Each row comes from the steps of one walk. Every step used is in the known rows, and no mark comes twice. Write the walk behind each row, first mark first.
Known rows
p-h-b-z-x-r: [ 14.3  -1.2  -3.1  13.3  15.0   6.9 -19.3 -26.0 -52.3 -21.9  -3.6  27.6
  -8.7   2.2  12.1  -4.7 -47.4   4.0  65.0  -3.7   1.0]
p-x: [  5.9 -15.2   1.1   6.1  -4.1   9.9 -25.5   8.5  19.6   1.3 -13.1 -28.5
   4.8  16.5 -25.5  25.7  50.5   9.7 -22.9  -0.1 -15.9]
n-r-x-s: [-52.3 -26.7 -14.6  -8.8 -52.9 -15.3   0.3 -18.1  43.9   4.2  26.5  -2.3
  -3.1  -2.2  10.3   9.6  41.3  13.4 -33.9  13.2 -12.9]
s-x-r: [ 34.3 -30.7 -11.8 -28.4  35.5   3.2   0.3 -58.2   4.8  10.5  14.1  -3.3
 -26.1 -12.3  -1.1  10.7  -4.4  -6.0  21.8   6.1 -45.9]
n-r-x: [-24.4 -26.5 -20.5  -0.9 -34.3  -8.0 -14.6 -11.8  31.7   8.6   8.5   9.9
 -10.7  -1.4   9.8  21.9  31.8  11.1 -35.3  18.0  -6.3]
b-p-h: [ 11.3 -18.0  18.7 -19.5  51.4 -35.6  -7.0  -4.7   0.6  15.9 -42.7 -12.2
  -4.1 -19.7   7.1 -26.3  24.9 -19.3 -15.8  -6.6   4.7]
p-x-r-n: [ -7.1 -17.7   2.1 -33.4  20.8  17.2 -17.1  -4.6  46.2   4.8  -9.1 -60.2
  10.0  14.0 -10.1   5.4  40.4  -0.5  22.9  13.0  11.2]
z-x-p-h: [ 16.7   2.4 -23.2   8.1  27.3   1.0 -10.9  28.5 -53.7 -28.0   5.8 -16.6
  18.0  18.5   6.2  -0.1   4.4 -25.1 -11.3  -6.3  57.5]
n-r-x-h-b: [-35.9  -3.0  -8.5  30.7 -68.7   1.0  13.1  51.4   8.8  -2.0  12.4  20.0
  -3.6  -8.4  37.6  33.6 -24.6   3.1 -14.1  20.8 -45.0]
b-z: [-19.7   6.9  -7.7 -11.1  23.9  -5.6 -34.4 -50.4 -17.5  20.5  20.5  27.1
 -19.0 -11.7 -35.9 -12.2  23.4  24.3  -6.0  -7.8  15.0]
x-h-b-p: [ -7.1  16.3  26.0   9.4   0.2 -18.6  33.0  25.4  -7.7  12.2 -23.4  12.3
  -1.1 -27.6  22.7 -10.0 -35.9 -11.6 -11.6  -5.8 -31.3]
x-s: [-30.3  -4.1  -0.4  -7.7  -4.5  -7.9  -6.6 -48.6   3.5 -13.4  26.2 -12.2
  -2.0  -3.1 -18.1  -4.7  35.9   2.7 -21.7  -7.9  -4.6]
r-x: [-38.2  -3.9  -0.9  -3.4  -3.2  -6.5 -35.4 -22.1  26.2  24.8  -4.6  13.9
   3.9  20.8  -3.1  15.7  32.2  -0.8 -41.0  -8.5   6.3]
h-b-p: [ 25.7   0.1  36.6  -7.1   5.1 -13.1  23.5 -28.8  23.9   8.1 -37.5  23.7
 -11.5 -23.3   5.4 -23.0 -11.2  -0.9 -18.9 -18.9 -16.1]
p-x-h: [-24.4  -4.5 -11.7  21.2 -10.5  13.6 -13.7  59.3  -8.1   9.0  -1.5 -37.2
  14.4  11.0  -3.8  35.3  31.7  -3.5 -19.4  15.0 -35.0]
h-b-z-x-r-n: [ -0.7  27.6  -6.4  -9.6  -3.2  20.6  -1.4 -58.9  -6.8  -9.8  11.8   8.1
   0.7  11.9   2.7 -26.4 -37.0  15.6  75.0   2.6  45.3]
z-x-h-b: [ -3.8  30.7 -18.1  54.4 -42.0  19.3  15.2  16.0 -61.3 -22.8  11.5  10.8
   8.8  13.9  23.6  27.9 -39.6 -11.9   8.9  12.1 -21.9]
r-n: [-11.9  15.9  -3.2 -21.3  10.1  -3.5 -11.5 -48.0   4.7   0.7   3.7 -28.7
  -1.5   7.2 -16.9 -17.0  41.4  -6.1  -0.1  11.4  55.5]
z-x-r: [  4.4 -16.2 -25.6  -1.8  15.6  18.9 -16.4 -64.5 -27.6 -12.6   7.4  -3.1
  -6.4   0.5  16.9  17.7   1.3  -6.5  13.4   6.9 -18.3]
z-x: [  8.8   6.4 -26.4  20.7  -8.7  13.0 -18.3 -51.2 -38.6  -6.8   5.0   0.8
   0.0  14.5  -2.2  11.6  21.9  -4.2  -8.4   5.2   9.9]
b-p: [  2.7  -4.8  13.9 -25.9  35.6 -25.2   2.7 -38.4  20.0  27.5 -26.7  -0.3
  -7.0 -24.2  -0.6 -21.2  29.0  -2.1 -33.3  -6.0  -4.4]
n-r: [  8.8 -28.7 -24.9  -4.6 -21.2  -2.9  -2.7 -26.8  -7.6 -16.2  16.6  -5.7
 -31.9 -33.5   0.6  16.5  36.7  16.4 -23.3  22.1 -16.1]

Which walk is each row?
[ 60.5  -3.3  13.3  -2.7  15.0  -4.6  26.9  52.3 -16.5 -28.3   3.3   2.1
 -10.5  10.9 -11.7  -8.6 -41.0 -23.6  12.2 -14.3  18.1] => s-x-p-h-b
[ 32.7  -6.0  40.8   3.8 -16.2   0.8  20.0  23.9  51.9  11.4 -50.5  -4.3
  10.7  -3.7  -7.6  -1.1   6.3   8.1  -6.7 -16.1 -30.4] => h-b-p-x
[ -2.0  10.3  12.1  41.0 -40.2  21.0   4.4  75.0  -5.2  -7.7  -8.0 -18.1
  10.3  14.9   1.4  37.2 -16.6  -0.9  -0.9   8.9 -49.6] => p-x-h-b
[ 11.5  37.8  -5.1  10.9  -4.9  22.1   5.2  -0.8 -31.6 -16.3  28.4  41.7
   2.8   9.4 -17.5 -17.0 -41.1  15.8  14.8 -21.0  55.1] => h-b-z-x-p
[ 31.1  -4.8  20.1  21.2  -7.5  -9.4 -12.2   8.4 -31.5 -32.3 -19.6   7.0
 -15.3   3.2  -1.1   4.4 -12.7 -13.8   0.9 -11.0  -0.6] => p-h-b
[ -4.8  19.0 -26.4  -0.3  44.3  -3.0 -27.5  23.3 -58.8 -10.0  21.6   5.5
  13.8  13.7 -16.8 -21.9  -4.4  -6.3  12.7  -7.1  71.5] => b-z-x-p-h
[-23.7  27.4   3.0  27.6 -10.5   2.9  -4.1  12.7 -42.1   6.0  23.5  36.0
  -8.0 -15.8 -10.7  -5.3 -39.5  14.3  13.8  -1.6 -17.8] => x-h-b-z
[ 26.3 -27.2  44.8 -22.3  15.5   8.7  18.2  14.0  64.8  15.5 -50.1  -7.9
   4.2 -20.8   7.6   0.8 -12.9   4.6  10.0 -13.8 -59.1] => h-b-p-x-r
[-39.3  29.7 -42.1  33.1  -1.4   6.4 -15.6  -7.0 -67.7  16.9  36.0  20.0
   6.9   6.7   2.4   5.5  -3.4  11.5  13.5  20.7   5.5] => b-z-x-h
[ 11.0 -14.2  20.3 -14.8  17.3 -10.2   1.5  13.3  50.4  33.1 -36.7 -28.0
  14.7  -3.2 -13.6  -0.9  44.8   6.1 -30.8  -3.8 -19.8] => b-p-x
[-20.1  -8.5   7.1   2.5  10.8  -9.8  13.6  60.3  21.8  39.3 -26.2 -29.9
  27.1  -5.0   3.6   7.5  26.4  -2.9 -22.2  13.8 -44.5] => b-p-x-h
[ 31.7   8.9  16.1   3.6  -7.9 -11.7  58.6  24.5   8.7  23.8 -13.6   7.2
 -10.5 -14.0  20.9 -11.5 -43.8 -11.9  11.7   9.4 -56.1] => s-x-h-b-p
[ -7.0   1.6 -26.6 -18.7  22.1  14.0  -4.8 -62.9 -10.7 -11.0   6.9 -38.3
   9.6  14.5  15.5  -2.6  12.4  -9.4  35.5  18.0  30.5] => z-x-r-n
[ 34.1  10.8  -1.9  24.7  -1.6  10.7  10.3  50.3 -52.7 -52.1  -4.1   1.6
  13.3  20.1   9.4  -1.6 -32.7 -27.8   6.1 -17.6  46.5] => z-x-p-h-b
[ 46.8   8.5   9.5  -8.4  25.5  -6.9  12.1  41.2 -22.8  -8.1  22.3  25.9
 -13.2   4.8 -26.9 -27.3 -43.6   0.0  28.5 -19.7  35.1] => s-x-p-h-b-z
[ 44.1 -10.7  -9.2 -19.1  47.3 -15.1   6.3  38.4 -22.2  -9.7  13.7 -20.0
  -9.2  11.9 -12.7  -7.5  -2.2 -28.8  -7.6  -2.7  27.0] => s-x-p-h
[-17.8  -4.6   3.1  -3.8 -18.2 -13.4  -3.5  71.7  12.0  -6.8  13.9  41.1
  -4.4  -3.9  -1.2 -14.0 -28.7  14.5  -1.2 -13.9  48.0] => n-r-x-p-h-b-z
[-22.8 -15.8   5.4   1.5 -21.7   5.8 -10.1   8.6  37.1 -11.1   7.3 -41.3
  18.9  17.5 -24.4  12.1  53.8   7.0 -17.3  -1.6 -21.7] => p-x-s
[-13.1  33.9  -1.5  27.5 -46.6  10.3   8.0 -50.3 -21.8 -20.7  34.1  34.0
   3.4  12.6 -13.5 -18.3 -19.1  22.8  28.6 -12.1  15.4] => h-b-z-x-s
[ 18.7  -6.2  46.9 -35.0   6.6   6.2  30.4   9.9  86.3  12.8 -49.4 -40.9
  13.6  -5.7   9.5 -22.5  -2.5   1.7  30.1   0.3  -0.3] => h-b-p-x-r-n
[-31.7  -4.2  10.7  10.4 -54.5 -19.3  40.0  54.9  42.3  25.5 -16.3  21.3
   3.1 -26.5  47.6   6.1 -31.8   1.8 -16.2  15.7 -42.8] => n-r-x-h-b-p
[ 22.4 -11.0 -11.1 -43.8  33.9   1.7  10.3 -58.4  22.6  10.5  13.8 -33.8
 -17.6   3.9   2.9 -14.6   7.5 -12.1  47.4  18.4   5.3] => s-x-r-n
[-38.9   5.2   0.1 -20.7  21.3  -2.3 -20.6  26.1  29.7  22.7   9.1  10.0
  18.4  20.3  -7.9   1.2  14.4  -9.7 -54.3 -23.4  45.0] => r-x-p
[-28.8 -17.3 -21.8 -22.0  -8.4  -3.1  -2.5  30.6  32.3   4.3  23.4   6.6
   3.4  -5.4   4.7  11.4  20.4   3.6 -47.3   3.0  25.2] => n-r-x-p
[ 10.6  10.2  -8.3   6.1   1.0  23.6 -10.9 -58.9 -26.8 -11.0  13.7  44.0
 -14.8  -3.1   4.3  -1.4 -45.0  17.7  56.3  -8.0  -6.2] => h-b-z-x-r
